Each row was made from one path, in order. Every step used is in the known rows, and no mark comes twice. Write each row's path.
Known rows
bako/fuvur/zosora: [-0.24  0.63  0.17  3.27 -2.35 -0.71  1.00  0.09  0.76 -1.35 -1.10  0.86
 -2.49 -0.22  1.01  1.00  0.20]
sori/fuvur/zosora/luzi/bako: [-0.62 -1.08 -0.30  0.64  0.00  1.80 -1.01  0.31 -1.06  1.44 -1.15 -3.74
  2.56 -0.19 -0.05  0.16 -0.30]
luzi/bako/fuvur/zosora: [-1.25 -0.74 -0.73  2.16 -1.80  0.49  0.72  0.46 -0.40 -1.54 -1.38  0.09
 -1.44 -0.08  0.44  1.13  0.92]
sori/fuvur/luzi/bako/luzev: [-2.58  1.40  0.20 -1.08  1.56  0.95 -0.33 -0.63 -0.12  0.95 -0.21 -4.43
  0.98 -0.50  0.50 -0.07  0.45]
bako/luzi/rober: [-1.42  0.45  2.21  2.51 -1.75  1.01 -0.58  1.07 -1.64 -1.01 -1.42  2.68
  0.07 -0.76  0.47  0.24  0.20]
sori/fuvur/luzi: [-0.70  1.17  2.85 -0.39 -0.29  0.10 -1.06  0.01  0.12  0.64  0.33 -1.00
  2.73 -0.54  0.78 -0.23 -1.49]
luzi/bako/fuvur: [-1.50  1.31  1.80  1.02 -0.49  0.14  0.60  0.03  0.65 -2.60 -0.40 -0.74
 -0.42 -0.15  0.76  0.62  0.45]
luzi/rober: [-0.98  1.75  1.85  1.29 -1.96  1.45 -0.81  0.66 -0.42  0.39 -0.89  3.63
  1.49 -0.68  0.28  0.88 -0.36]
luzev/bako: [-0.67  0.53  1.72  0.64 -1.11  0.12 -0.48  0.17  1.12  1.03 -0.42  4.15
 -2.09 -0.50  1.58  0.42 -1.07]
zosora/luzi/bako/fuvur/sori: [ 0.28  1.21  0.55  2.00  2.19 -0.35  0.63 -0.17 -0.54 -3.61 -0.50 -6.70
 -2.72 -0.85 -0.15 -1.43  1.33]
luzi/rober/bako/luzev: [-2.22  2.00 -0.63  2.48  0.39  0.88 -1.56 -0.87 -0.89 -1.43 -1.32  0.95
 -2.13 -1.15  0.11  0.67  1.62]
sori/fuvur: [-0.79  2.72  3.12 -0.20 -0.78  0.64 -0.27 -0.36  0.84  0.51  0.12  0.48
  3.50 -0.15  0.91  0.46 -1.48]
sori/fuvur/zosora/luzi/rober: [-0.24 -0.35 -0.09  1.32  0.18  1.73 -1.65  0.55 -1.98  1.48 -0.82  0.39
  3.51 -0.59 -0.01  0.36 -0.13]
zosora/luzi: [ 0.52  1.84  2.72  2.59 -1.33  0.10 -0.29  0.02  1.76  0.38 -1.04 -2.72
 -1.77 -0.59  0.64 -0.57 -1.13]
sori/fuvur/luzi/bako: [-1.75 -0.22  1.92 -1.48  0.38  1.24 -1.39  0.31 -1.01  0.50  0.13 -1.91
  3.83 -0.41  0.21 -0.07 -0.76]
fuvur/zosora/luzi: [ 0.74 -0.32  0.12  3.73 -2.54  0.48 -0.43  0.41  0.75  1.46 -1.92 -2.12
 -2.74 -0.50  0.34 -0.06 -0.66]
zosora/luzi/bako/luzev: [-1.25  2.08  0.12  1.95  0.53  1.04  0.38 -0.67  1.44  0.51 -1.52 -6.43
 -3.56 -0.48  0.38 -0.45  0.83]
bako/luzev/luzi: [-1.17  3.44  0.26  0.68 -0.98  0.02  1.47 -0.90  1.48  1.39  0.08 -0.27
 -5.07 -0.68  1.43  0.16 -1.26]

Which path is each row?
[-0.98  0.74  1.63  1.49  0.05 -0.64 -0.75  0.65 -0.92 -2.03  0.06  1.81
 -0.29 -0.99  0.67  0.11  0.59] | bako/fuvur/luzi/rober
[-1.65 -1.20  1.32  1.36 -0.21  0.67 -1.11  1.23 -2.04 -0.35 -0.93  5.85
 -1.31 -0.91  1.30  0.25  0.42] | luzev/bako/luzi/rober
[-1.27  1.68 -0.44  3.32  1.85  0.57 -2.01 -0.93 -0.75 -1.26 -1.40 -2.60
 -3.47 -1.36  0.02 -0.36  1.65] | zosora/luzi/rober/bako/luzev
[-1.21 -1.28 -1.27  3.55 -0.47 -0.01 -1.82  0.12 -2.52 -3.48 -1.21  3.50
 -1.48 -0.93  0.02  1.24  1.77] | luzi/rober/bako/fuvur/zosora
[-0.56  0.69 -0.70  0.82  2.70 -0.60 -1.06 -0.32 -3.88 -4.92  0.95  1.75
 -3.12 -1.74 -0.13 -0.53  0.80] | luzev/luzi/rober/bako/fuvur/sori
[-0.43  1.20  2.34  1.93 -0.67 -1.66  0.22  0.02  1.04 -2.14 -0.01 -1.16
 -2.21 -0.67  1.19 -0.27 -0.24] | bako/fuvur/luzi
[-0.60  1.16 -0.12 -0.49  1.26 -0.16  1.35 -0.02 -1.60 -3.10  0.84 -1.83
 -3.36 -0.89  0.29 -0.59 -0.04] | luzev/luzi/bako/fuvur/sori
[ 0.70  0.29  0.35  4.12 -0.93 -1.07  0.56  0.05  0.92 -1.25 -1.16 -2.71
 -3.77 -0.41  0.90 -0.09  0.30] | bako/fuvur/zosora/luzi
[-0.28 -1.69 -0.75  2.56 -2.00  1.61 -0.55  0.74 -0.38  1.28 -2.16 -3.20
 -1.55 -0.34 -0.20  0.08  0.07] | fuvur/zosora/luzi/bako
[-1.35  0.38  0.66  0.74  1.40 -0.47 -1.64 -0.13 -2.49 -3.85  0.84  4.45
 -1.94 -1.30  0.69  0.43  0.08] | luzev/luzi/rober/bako/fuvur
[-0.66  0.58  0.54  1.00 -2.00  1.07 -0.16  0.04 -0.13  1.47 -0.74  1.16
  2.47 -0.08  0.59  1.07 -1.12] | sori/fuvur/zosora
[ 0.13 -0.16 -0.47  3.69 -0.32 -0.03 -0.45  0.72 -1.07 -1.37 -1.13  0.17
 -1.66 -0.73  0.40  0.35  1.17] | bako/fuvur/zosora/luzi/rober
[-0.12 -1.88 -1.39  2.42  1.43 -0.37 -0.93  0.81 -1.40 -0.54 -0.68  3.32
 -2.95 -0.85  1.24  0.23  1.29] | luzev/bako/fuvur/zosora/luzi/rober
[-2.17  1.00 -0.38  0.88 -0.44  0.73  0.04 -0.23  0.61  0.84 -1.26 -4.08
 -3.20 -0.67  0.37 -0.18  0.77] | fuvur/luzi/bako/luzev
[-1.44  0.41 -1.94  1.10  1.21  1.56  0.08 -0.59 -0.20  1.81 -1.34 -5.97
 -0.44 -0.22  0.24  0.05  0.96] | sori/fuvur/zosora/luzi/bako/luzev
[-1.74  2.91 -0.46  0.16 -0.19  1.02  0.49 -0.22 -0.46  1.38  0.10  2.70
 -2.83 -0.99  0.88  0.53 -0.45] | bako/luzev/luzi/rober
[-1.27 -0.40  2.27  3.77 -1.31 -0.27 -1.38 -0.14 -1.09 -3.05 -1.62 -0.54
 -3.11 -0.89  0.51 -0.28  0.13] | rober/bako/luzi
[-0.71  0.98  1.86  1.02  0.51 -1.42  0.45 -0.18  1.41 -1.75  0.29  3.64
 -2.85 -0.44  2.12  0.42 -0.05] | luzev/bako/fuvur
[-1.31 -1.22  0.72  1.77 -0.29  0.56 -3.41  0.47 -2.51 -1.45 -0.81  2.26
 -0.40 -1.43 -0.40  0.01  0.37] | fuvur/luzi/rober/bako
[-1.14 -1.25 -1.25  0.59 -1.14  0.33  0.90  0.54 -1.31 -0.88 -0.12  1.15
 -3.19 -0.35  0.75  0.87 -0.37] | luzev/luzi/bako/fuvur/zosora
[-1.75 -0.71  1.33 -0.16  1.69  0.78 -3.81  0.04 -3.18 -1.33  0.15  1.73
  4.04 -1.26 -0.20  0.03  0.06] | sori/fuvur/luzi/rober/bako
[-1.09 -0.48 -3.01  4.37  0.61  0.89 -1.90 -0.52 -1.66 -0.20 -2.29 -2.13
 -4.42 -1.24 -0.33  0.12  2.09] | fuvur/zosora/luzi/rober/bako/luzev
